Each row comes from the steps of one path. Every step used is in the known rows, and no mark comes twice. Write the path behind each row, first mark first.
Known rows:
c v r p y g: -1.133  -0.533  1.500  -1.147  -0.197  0.175  2.785  0.181  0.474  0.854  -2.078  -0.062  1.433  -0.603  0.907  0.022  -1.264  -1.886  2.149  1.490  -3.879  -3.157
y v r p c g a: -0.836  1.464  1.150  -3.795  0.640  -0.242  2.441  -0.253  1.478  1.536  -2.534  -1.012  -0.461  0.034  0.204  1.536  -0.305  -1.307  2.721  0.078  -2.536  -2.506
p y v: 1.046  0.027  3.395  -0.960  -0.538  -1.454  -1.176  -0.046  0.374  0.668  -1.205  0.650  0.342  -0.432  1.240  1.115  -1.128  -0.706  2.669  1.691  -2.327  -3.282
p y v r e c: -0.664  -1.241  1.846  -0.432  0.247  0.508  2.402  0.455  -1.219  0.132  -1.749  -0.355  1.428  -0.164  1.246  1.564  -2.287  -1.500  3.736  2.036  -1.896  -3.346
v r: -3.971  -1.394  0.841  -1.755  0.620  -0.912  1.461  0.607  -0.686  0.381  -1.616  -0.754  0.947  0.111  0.716  1.331  0.644  -1.160  1.550  2.648  -1.744  -1.398
e c v: -4.040  0.109  2.316  0.658  0.151  0.729  3.860  -0.572  0.648  0.761  -1.440  -1.768  1.823  -0.337  1.341  1.301  -2.566  -1.560  -1.409  3.410  -1.808  -2.332
e y p c v r: -4.940  -0.129  2.063  -1.573  -0.093  1.577  3.434  -0.191  0.589  1.297  -2.149  -2.555  0.648  -0.367  0.631  0.222  -0.777  -2.441  1.080  1.834  -2.079  -2.769
y v: 0.007  0.336  2.716  -1.386  -0.219  -1.162  -1.783  -0.803  0.092  0.261  -1.508  -0.011  0.400  -0.199  1.356  1.391  -0.770  -0.622  1.197  1.734  -1.871  -2.517
c v r: -7.507  -0.920  1.002  -0.660  0.428  0.824  2.748  0.120  -0.134  1.205  -1.545  -1.637  0.318  -0.382  1.030  1.239  0.238  -1.948  0.571  2.749  -2.058  -2.023
c g r: -3.119  1.461  1.080  0.553  0.249  -1.079  4.307  0.105  1.517  2.757  -2.132  0.254  0.391  -0.170  0.416  1.669  0.630  -0.847  -0.478  2.805  -2.746  -0.715
g a: 1.691  0.559  2.372  -3.039  0.431  -0.958  1.617  0.060  0.500  0.894  -1.911  -0.266  -0.507  0.476  0.777  2.384  -0.006  -0.732  0.726  1.949  -1.713  -1.304
y p c v r: -4.065  0.453  1.671  -2.689  0.137  1.331  2.217  0.053  0.123  1.034  -1.851  -3.030  -0.513  -0.480  0.414  0.477  -0.509  -2.084  1.102  1.947  -2.328  -2.346
p c g: -1.015  2.102  1.687  -0.802  0.925  -1.739  1.925  -0.027  2.106  1.265  -2.124  -1.355  1.351  -0.117  0.764  1.042  -0.307  -0.339  -0.796  2.478  -2.284  -1.597
g r e c: 1.363  0.119  1.528  1.226  0.444  0.764  4.625  0.323  -0.548  0.990  -2.002  -0.433  1.281  0.174  1.045  2.097  -2.065  -0.936  0.355  2.734  -1.996  -1.761
r p c: 3.778  0.383  1.739  -0.602  0.762  -0.758  0.450  0.026  0.669  -0.435  -1.788  -1.340  1.418  -0.051  0.781  0.468  -1.754  0.006  -0.637  1.400  -2.441  -2.774
v r e a: -4.200  -1.528  0.575  -0.194  0.738  -1.284  3.631  -0.285  -1.653  0.311  -2.607  0.730  0.824  0.032  1.476  2.064  -1.030  -0.611  1.699  1.402  -1.581  -0.908
v r e c g a: -2.248  0.579  0.647  -2.240  1.139  0.295  5.860  0.180  0.388  1.351  -2.811  -0.946  0.465  0.400  0.641  2.782  -0.596  -1.649  1.401  2.228  -1.872  -1.271
v r e: -1.126  -0.942  0.492  -0.271  1.007  0.677  1.438  0.579  -1.440  -0.004  -2.218  -0.784  0.071  0.054  1.313  1.966  0.133  -0.975  1.057  2.196  -2.022  -1.794
c g r p: -0.760  0.555  0.430  1.376  0.398  -0.504  4.276  -0.327  1.063  1.600  -2.337  0.351  0.833  -0.360  0.410  1.071  -0.669  -0.591  -1.444  1.839  -3.410  -1.583
g r e c v: -2.473  0.696  1.700  2.173  0.190  2.391  5.783  -0.181  0.174  1.833  -1.887  -1.354  0.477  -0.367  1.389  1.895  -2.377  -1.754  -0.876  2.890  -2.337  -2.315
r e: 2.582  0.167  1.589  0.788  0.854  0.174  0.513  -0.008  -0.672  -0.209  -2.182  -0.434  0.069  -0.034  1.651  2.038  -0.810  -0.263  -0.936  2.221  -2.134  -1.946

Which path is each row?
-0.395  -2.057  1.195  -0.274  0.447  -0.599  2.059  0.937  -0.579  -0.065  -1.511  0.271  1.066  -0.376  0.599  0.506  -0.948  -0.982  1.937  1.781  -2.916  -3.015 -> v r p y
2.419  -0.232  1.584  0.557  -0.364  0.105  3.936  -0.508  0.876  1.290  -2.770  1.145  2.394  0.043  0.713  0.378  -1.192  -1.058  0.161  1.158  -3.446  -2.284 -> e y g r p
2.985  0.561  2.861  -2.147  -0.236  -1.953  0.652  0.444  0.912  0.813  -1.950  0.801  1.759  -0.051  1.048  0.640  -0.794  -0.793  2.213  2.255  -3.120  -2.175 -> p y g
2.030  -0.183  2.597  0.404  -0.701  -0.420  0.768  -0.035  0.218  1.213  -1.418  1.261  -0.048  -0.588  0.750  0.746  -1.551  -0.838  2.639  0.730  -3.224  -3.590 -> g r p y v
0.456  -0.620  0.764  -1.446  0.930  -0.179  1.235  0.566  0.003  -0.256  -1.769  -1.652  1.410  0.015  0.504  0.376  -0.882  -0.626  1.168  1.251  -2.328  -2.717 -> v r p c
-2.046  0.331  1.953  1.731  0.496  1.876  4.080  -0.560  -0.034  0.515  -1.898  -1.774  1.060  -0.391  1.809  1.718  -2.971  -1.491  -1.722  3.072  -2.011  -2.593 -> r e c v
2.001  0.983  2.428  -1.191  -0.642  -1.370  2.846  0.869  1.019  2.527  -1.877  1.232  0.853  -0.032  0.481  0.941  -0.001  -1.089  3.027  2.088  -3.459  -1.726 -> p y g r
-1.099  -0.426  3.273  0.090  -0.503  -0.830  -0.160  -1.091  0.744  0.565  -1.962  0.550  1.794  -0.053  1.565  1.014  -1.139  -0.987  0.944  1.572  -1.606  -3.139 -> e y v
-1.304  0.562  1.827  -2.455  0.075  1.949  4.738  -0.274  0.769  1.951  -3.306  -0.447  0.170  0.296  1.310  1.931  -0.265  -2.504  2.280  1.025  -2.545  -2.452 -> c v r e y g a
-0.895  0.772  1.265  -1.233  0.543  2.591  2.148  0.028  -0.840  0.565  -2.350  -2.906  -1.379  -0.527  1.000  1.128  -0.919  -1.853  0.638  1.492  -2.594  -2.628 -> y p c v r e
1.991  1.996  1.496  -2.401  0.954  -0.897  3.358  -0.159  2.101  1.200  -2.538  -1.044  -0.027  0.150  0.330  1.669  -0.740  -0.503  -0.161  0.988  -2.592  -1.796 -> r p c g a
-4.875  -1.194  1.299  2.156  0.488  2.189  4.111  -0.195  -0.139  1.007  -2.583  -0.892  1.065  -0.211  1.806  1.337  -0.606  -2.045  -0.179  2.154  -1.941  -2.876 -> c v r e y
-0.200  -0.107  1.466  1.643  0.093  -0.798  6.070  0.505  1.147  1.650  -1.823  0.719  1.998  -0.479  0.243  0.727  -2.286  -0.950  0.515  2.306  -3.434  -2.554 -> e c g r p y
-1.538  -1.677  0.856  -1.285  0.208  0.009  0.043  -0.514  -0.977  -0.471  -1.846  -0.229  0.781  -0.319  0.820  0.747  -0.887  -1.112  1.780  0.884  -2.507  -2.982 -> y v r p
-4.937  -1.621  1.962  -1.106  -0.186  -0.355  0.895  -0.306  -0.153  0.727  -1.985  -0.003  1.698  0.033  1.119  0.943  -0.026  -1.732  2.956  1.603  -1.509  -2.868 -> e y v r
1.469  -0.389  1.025  0.975  0.177  0.011  2.892  -0.053  0.029  0.812  -1.859  0.402  0.595  -0.166  0.527  1.025  -0.917  -0.510  -0.666  1.668  -3.022  -1.984 -> g r p
-3.274  -1.253  2.066  -2.008  -0.187  -0.986  -0.177  0.604  -0.534  0.836  -1.270  0.168  0.348  -0.335  0.808  1.060  -0.010  -1.464  4.613  1.693  -2.124  -2.977 -> p y v r
-4.896  -1.807  0.543  0.284  0.510  1.533  4.516  -0.275  -0.483  -0.076  -1.756  -1.640  1.990  -0.446  0.846  0.591  -2.340  -1.901  -0.296  2.286  -2.426  -2.870 -> e c v r p
0.789  2.476  0.889  1.124  0.862  0.580  3.894  0.538  1.119  2.296  -2.609  -0.748  -0.359  -0.101  0.839  1.885  -0.084  -0.514  -0.089  1.822  -2.874  -1.544 -> p c g r e
